Known rows, with every step that occurs:
vakom, valug, vugev, zekod, fotipu, nafen: [ -1  11  16   5   2   2  -2  -1   0   2  -4  -4   9 -14  -5 -12  -9  -8
  -2 -11  -7   0   9   7  -8  20  -3  -4  13  10  -8  14   5   3   3   7
  13 -19  -4  -5  -3  -2   2  -1 -10   1   5  13   8  25   5   8  18 -12
 -13  15]
zekod, vugev: [ -3  -6  -4  -2   3 -11  15   6 -11  11   2  -5  23   4   5  -5   4  -7
 -17   6   6   0   7  -1 -24   9   6   6   4  -2  10 -13 -12 -17  14 -11
  -1   2 -14  11  22  16 -11   1  -6 -19  -4  -4   9  12   6  -2   9  -6
  -4   5]
vugev, zekod, fotipu, nafen: [  5 -11  19  -8 -13   8   3  -9   9   5  -6  -4  33  11   6  -5 -13 -13
  -4 -10 -18  -1   8  19  -7  14  10   3  11  15   2  -8  -8 -15  -2   6
  -2 -11 -13  -3 -12 -14  -6   5   3  -7  16  -3   8  26  11  -6  21 -10
  -9   8]
ralod, valug, vugev: [  3  20  11   0  -2  14  21  -1 -18  -8   2  -6 -10   4  12 -12 -11   5
   3  -7   0  17  14  20 -18  16   3 -17  17   3 -11  26  -8  -6   2  -2
  -9 -10  -6   2   9  19  -2  -5 -38  -1  -7   1   3   3  -3 -18   5   6
  -6  -6]
fotipu, nafen: [ -5   0   6  -8 -11   4   2  -3   2  -3   4  -9  15  13   7 -19  -4   3
   0   1   4 -11  -4  22 -32  10  13   0  14  14  -3  -9   5 -13   9   0
  -3  -9   5  12  -1   1   0  -3  -5  -7  20 -10   3   3  13 -13   6   0
 -13   7]
zekod, vugev, tudedu: [ -4   1  -3 -11   1 -11  14   7  -8  17  -2 -12  18   4  14   1  -3 -24
 -18   1   2   1  -5   5 -20   0   5  10  -2   4  11 -23 -11 -11   5 -12
   2   1 -15  11   7  10 -18   2   4 -12   0   1   7   9  -2 -10  11 -19
  -9   6]
vugev, valug, vakom, zekod, fotipu: [ -3  11  -9 -17 -10 -12  14   3  -4   4  -6  -5  11  -4  -7   2 -13  -2
  23  -7   5  -1   5 -15   4   8   6   1   5   4 -19  23  13  -1 -19  -1
  13   9 -14   7  18   3  -9  -9  13  -5   5   7   2   1   5  13  -2  -5
  -5  13]
fotipu, zekod, vakom: [  4  -4 -34   2 -16  10   4   7  11 -10  15  -1  10  10   8   3  -3   9
 -13  11  -1  -2 -11   1 -24  -2   8  -6   5  10   5  -5  -2 -17   0  -1
  -5  -1 -15   3   8  10 -10   0 -12 -13   6  -9   2   5   8 -13 -14  -1
  -9  11]
vugev, valug, vakom, zekod: [ -6  16 -13 -18 -14 -11   9   1  -3   6  -1  -3   6  -5  -7  -5  -9  -3
  22  -1  15  -9  -4 -12  -1   4  10  -5   5   3 -19  21  14  -3 -18  -5
  13  13 -11   9  17  15  -9 -10  11 -10   2   2  -3   1   5  15  -7   3
  -5   9]
fotipu, zekod, vakom, valug: [  0   0 -38   8 -10   2   3  18   9  -9  20  -1   2  -3   0   2   1   3
 -13  18   0  -5 -13  -9 -20   2  -1  -4   5  12  11   1  -1 -11   3  -2
  -1  -5 -16   1  10  11  -4  -2 -10 -16   1   3   3   1  -2  -3 -20  -5
 -12  14]
nafen, fotipu, zekod, vugev, valug: [  4  -2 -27  -6  -6 -16  -4   8 -16  -1  -4  -6  14   7   0  -6   0  16
 -19   3  16   5  12  -7  -1  -2  12  16   8  16   3 -11  12  -4  -1 -15
   2   0  -7   9   4 -18 -14 -10  12  -6  11  -2   0   6  -6   7 -19   4
 -18   7]
vakom, valug, vugev: [ -6  16   6   8   3  -6   6   0  -8  -1   5  -2  -7 -13  -5 -16  -5  -3
  -2   3   6  -1   6   3 -23  18  -4  -6  10  -3  -5  27   8   1   8   0
  17  -9  -5   0  17  19   2   3 -17  -3  -2  11   4   7   1   7  13  -2
 -16  13]
nafen, fotipu, zekod, vugev, tudedu: [  5  -7 -22 -12  -9 -11  -5   6 -13   5  -2  -8  13  13  12  -6   0 -10
 -19   3  12   3   7  -1  -7  -6  14  21   4  20   9 -18   6  -4   3 -13
   0   0  -9  11  -5 -26 -16  -5  15  -3  12  -4   1   6  -4  -8 -14  -6
 -25   8]
vugev, zekod, fotipu: [  8 -12  22  -6  -9   4  10 -11   7   7  -4   2  29  10   8   3 -16 -18
  -6  -8 -20   2  11  10  -4  11   7   3   8   9   8   5 -16 -13   1   2
   2  -4 -23  -7   1  -6 -10  11   0  -9   8   0   7  22   7  -4  23  -7
  -7   7]
fotipu, zekod, vugev, tudedu: [  3  -9 -32 -10 -10  -7  12  12  -2   7   1  -9  21  14   7   0   0 -18
 -27   3  -4   9 -12  -6 -16  -3  11   5  -3  14   6 -30  -1  -3  -7 -13
  -1   1 -14   6   1   1 -15  -3   8  -7   1   1   8  16  -4 -12  -7 -17
  -6   7]
vugev, tudedu: [ -1   4   9 -15 -10  -2   9  -3   2   6   3  -9   2  15  17   0 -14 -24
  -5   4  -3  -1 -14  18 -23  -2   8   5  -2  11   4  -3  -5 -12  -1  -8
   4  -1 -13   8   0   8 -13  10   2  -8   7  -2   1  -4  -1 -20   8 -11
 -19   7]
valug, vakom, zekod: [ -5   2 -13 -17 -19  -1   7   0   0   9   6   0  11  -1   1 -11  -5 -23
  28  -4  12 -17   2 -12 -17   3  15   0   6   2 -13  23   3 -11  -3   5
  13  14  -7   9  16   2  -3   2  12  -9  -1  -8   1   0  14  -2   4  -5
 -10  12]
vugev, valug: [ -2   9   0  -9  -4  -8  11  -5  -5  -2   1  -4   4   5  -4  -5  -8  18
  -2   8   5   2  -5   4 -13   5   3  -6   7   3  -6  11   9  -7  -7 -12
   7   3 -16   7  19  21 -13  -2  -4 -18   7   1  -1  -5   1   7  -2   9
  -7   6]
nafen, fotipu, zekod: [  9  -6 -17  -8 -15  -7  -6  -1  -8  -6   4  -1   7  17   8 -10  -4   9
 -10   5  12   0  11   6 -12  -3  17  15  12  19   5   4  10  -7   4  -6
   1   1  -7   7   1 -28  -7  -1   8  -2  11  -7  -1   0   0  -4  -8   8
 -26   9]
ralod, valug, vakom, zekod, vugev, tudedu: [ -8  21 -14 -15 -10   2  19  18 -14  15   4 -10  -1  -2  10   1  -5 -35
  24 -10   3  -2   5  -6  -3   9   4   1   6  13  -4  13 -15  -6  -1  -5
 -11   3  -8  11   5   5  -8 -14  -2  -6 -12   6   3   3 -10 -13  -8 -10
  -2  -5]
valug, ralod: [  9   2   2  -2  -8  -5   0   0  -8  -1   3   1  14  14  18  -9  -7   7
  -1   1  -2   3   6  13 -15  10  12  19  11 -12   0  13 -18 -15   5  -6
   2   4   0   4  21   7   6  14  -8 -13  10  -9   4 -11  14  -7  12  16
  -9   7]
ralod, valug, vakom: [  1  24   0  -3  -6   3  15   7 -17   2   9  -3  -5   8  11  -7  -2 -11
  16  -9   7   1  13   7  -1  20   8  -5  19   4  -5  33 -19  -2   2  -1
 -10  -1 -13   5  14  10   1  -7 -21  -3  -4  -8   3  -5  -3  -9  -7  -3
  -6  -7]

Rows:
[ -6  15 -13 -11 -10   1  21  16 -15   9   4  -5   2  -5   5  -3   0 -22
  26  -6   7  -4  11 -11  -6  14   4  -3  10   6  -4  19 -16  -9   4  -3
 -14   7  -8   9  14   9  -4 -13  -9  -7 -14   3   2  -1  -3  -6  -7  -4
   0  -4] => ralod, valug, vakom, zekod, vugev
[  6   2  26   0  -6  11   1 -23  -6   3  -5   1  12   1   8 -20 -13  -6
  -8 -10  -1   3  10  24 -16   7  10 -15  11   2 -17   5   1  -8  -2   1
   7  -6  -8  -8  -1  11  -9   3 -16  -7   7  -7   1  30  12  -9  24   4
  -8   5] => valug, vugev, zekod
[ -5  14  -9 -21  -9  -6   7   5   0   2  -8 -10  14  -3  -5  -4 -13  -3
  23  -9   7  -2   1 -14   3  12  10   1   7  13 -23  14  19   2 -20   2
  11   3  -7   9   9  -5  -5 -13  15  -4  11   5   2   4  10  11  -5  -7
  -5  14] => vugev, valug, vakom, zekod, fotipu, nafen
[ -4  13 -13  -5   3 -18  10   8 -19  16  -5  -7  20  -4  -3  -5   2  -2
  -9  -6  18   0  11 -16   1  13   7   3   8  -5  -9  -5   1   1  -3 -13
   5   8 -17   9  23  17 -15 -14   2 -13   9  -4   6  13   4  15  -5 -11
   1   7] => zekod, vugev, valug, vakom
[ 10  -2  31  -1  -4  13   8 -20  -5   3 -12  -2  21   3   9 -10 -19 -12
 -11 -18 -12  13  21  18  -5  13   9  -8  11   3 -15  10  -1  -7  -6   6
   9  -9 -13 -10  -1  -1  -6   4 -13   3   9  -1   7  32  15 -11  28  -8
  -9  13] => valug, vugev, zekod, fotipu
[ -7  23  -7  11   3   6  -2   7   3  -2  13  -8 -12 -13  12   2 -12  -9
  -3   5   9  -8  -3   8 -20   4  -7  -7   3   3   3  13   1 -11   8   2
   7 -12 -11   3   8  24 -10   1 -20  -7   3   9   0   4   0  -5  -4 -10
 -20  14] => zekod, vakom, valug, vugev, tudedu
[ -7  20   6   2   2  -3   3   2  -5   3   1  -8 -13 -10   2 -10 -11 -19
  -4  -3   3   1  -2   6 -23  11  -5  -3   5   4  -5  19   6   6   0  -2
  19 -11  -7   0   6  15  -1   6  -9   2  -4  15   2   7  -6   0  11 -12
 -20  10] => vakom, valug, vugev, tudedu
[ -5  17  -6  14   4   6  -1   5   1  -4  15  -3  -8 -17   6  -2  -9   3
  -2   8  11 -11   4   4 -22   9  -6  -8   9  -3   4  20  -1 -14  13   5
   5 -12 -11   2  19  26  -6   0 -26 -14   2   6   1   3   6   1  -4  -4
 -16  16] => zekod, vakom, valug, vugev
[  3  24  14  -5  -3  15  17  -2 -18  -2  -3 -11 -15   9  20  -8 -13  -9
   3 -10  -4  19   6  26 -12  10   1 -12   9  11 -12  17  -8  -2  -1  -4
 -10 -13  -6   3  -1  15  -6  -5 -28   7  -7   4   2   3 -11 -24   7  -1
  -8  -6] => ralod, valug, vugev, tudedu
[ -5  19  -8 -14 -14   6  21   9  -9   4   6  -2  -5   2   6  -3  -4 -17
  34  -5   4  -3   7   0  -7  13   6  -7  13  10  -6  30 -13  -8   2   1
  -9   6  -8   8  11  11   0  -8 -12  -6 -10   2  -2  -7  -3 -10  -6   2
  -4  -4] => ralod, valug, vakom, zekod
[  2   6 -11  -4   6 -19   9  10 -18  10  -7  -6  23  -1   6  -4  -2  12
 -15   0   7   7   8  -8  -1   9   3  15   6 -12  -1 -10  -5 -10  -2 -18
   1   6  -7   8  26  18 -12  -4  -3 -20   7   1   7   5   6   8   0   5
   2   5] => zekod, vugev, valug, ralod
[  1   3 -28   4  -9  -5 -11  12  -3  -8  14   1  -2   0   5   0  -4  10
 -10  10  14  -7   6  -4  -9  -2   5  15  10  19  14   6   9 -12  11  -3
   1  -6  -8   7   3 -17  -9  -6   2  -6  12  -1  -2  -4  -5   1 -24   6
 -28  13] => nafen, fotipu, zekod, vakom, valug
[ -7   2 -17 -14 -10 -10  10   7  -3  15   1  -1  22  -6  -1  -7  -1 -31
  22  -6  16 -17   7 -18 -14   6  13   6   2   1  -7   8  -4  -8   0   2
  11  13  -8  10  20   1  -6  -4  12 -11  -4  -4   1  12  13   4   5 -10
  -5  11] => valug, vakom, zekod, vugev
[  7  14  -5  -7  -3 -12   3  -1 -10  -1  -2  -2   8   9   7  -5 -13  24
   1   1   1   6   1   9  -2  10   6  10   9  -6  -8  12   2  -6 -10 -14
   4   5  -5   7  20  17  -3   1  -5 -18  13   1   0 -11   4  10   0  18
  -4   8] => vugev, valug, ralod
[ -1  11  -6   5   1 -16  -2  13  -6   0  11   3   1  -6   3  -5   0  -1
   3   5  -1  -5   0   0 -15  18  -4  18   9  -9  10  25 -13  -7   9  -6
  13  -3  -3   4  25  11  11  12  -9 -15   0  10   5 -10   1   9   5   7
 -14  10] => vakom, valug, ralod
[  5  -3 -25  -2 -13   2 -10   6  -3 -10  10  -1   6   9  12  -3  -5  10
 -11   9  14  -4   9   3  -9  -6  16  13   8  15   9   0   7 -16   8  -4
  -3  -2  -7   8   1 -18 -12  -5   2  -8  15  -9  -3  -3   1  -6 -18   8
 -26   9] => nafen, fotipu, zekod, vakom
[  9  -1 -32  -6  -5 -16  -9  11 -18  -2  -5  -3  17  10   6  -6  -1  17
 -17  -1  12   9  15  -8   5   1  16  28   9   7   1  -9   9  -1  -3 -16
   1   2  -1   8   7 -20  -9 -11  12  -8  16  -2   2   2  -1   7 -19  11
 -16   8] => nafen, fotipu, zekod, vugev, valug, ralod
[  1   8  17   6   3  -1   4  -4  -2   4  -1   0   4 -14  -5  -7 -11 -13
  -2  -7  -8   4  10   1 -10  18  -7  -5  10   1  -3  24  -1   1   2   4
  17 -12 -12  -7   8   6   0   5 -13  -2  -2  16   7  23   2  10  19  -9
 -15  14] => vakom, valug, vugev, zekod, fotipu
[  4 -12 -24  -5  -8 -11  -3   7 -15   1   0  -3  17  10   5  -9   1   5
 -20   6  13   1  14  -4 -10  -1  15  19   9  15   9 -13   5  -8   9 -10
   0   1  -6   8   3 -21 -12  -5  11  -5  10  -5   2   7  -2  -2 -12   2
 -21   8] => nafen, fotipu, zekod, vugev
[  6   2 -40   7  -8   2  -3  18   9  -9  17   0   5  -1   5   1  -3   8
 -11  11  -4  -3  -9  -6 -16   5   1   6   9   4   9   2  -5 -10   0  -2
  -2  -4  -9   1  13  11   1   0 -10 -17   3   2   3   0   3  -1 -15   0
 -10  14] => fotipu, zekod, vakom, valug, ralod
[ -8  13 -12  11   2  -1  -1  14   8  -5  23  -2  -3 -12   4   5  -6   0
  -1  16  10 -19  -2   1 -21   6  -5  -4   8   3  17  14  -9 -20  20   2
   0  -6 -17   5  21  27  -5   3 -17 -22   2   4  -1  -5   0   4  -9  -4
 -16  14] => zekod, vakom, valug
[  4   4 -36  -8  -5 -12   9  13  -9   6  -4  -5  22   4  -7  -4   5   3
 -19  -1   8   8  -1 -21  -2   7  10   2   6   6 -10 -14   6   7 -17 -12
   5   5 -16   3  13   6 -10 -18   6  -9   6  -2   8  17   2   6 -18 -10
   1   9] => fotipu, zekod, vugev, valug, vakom
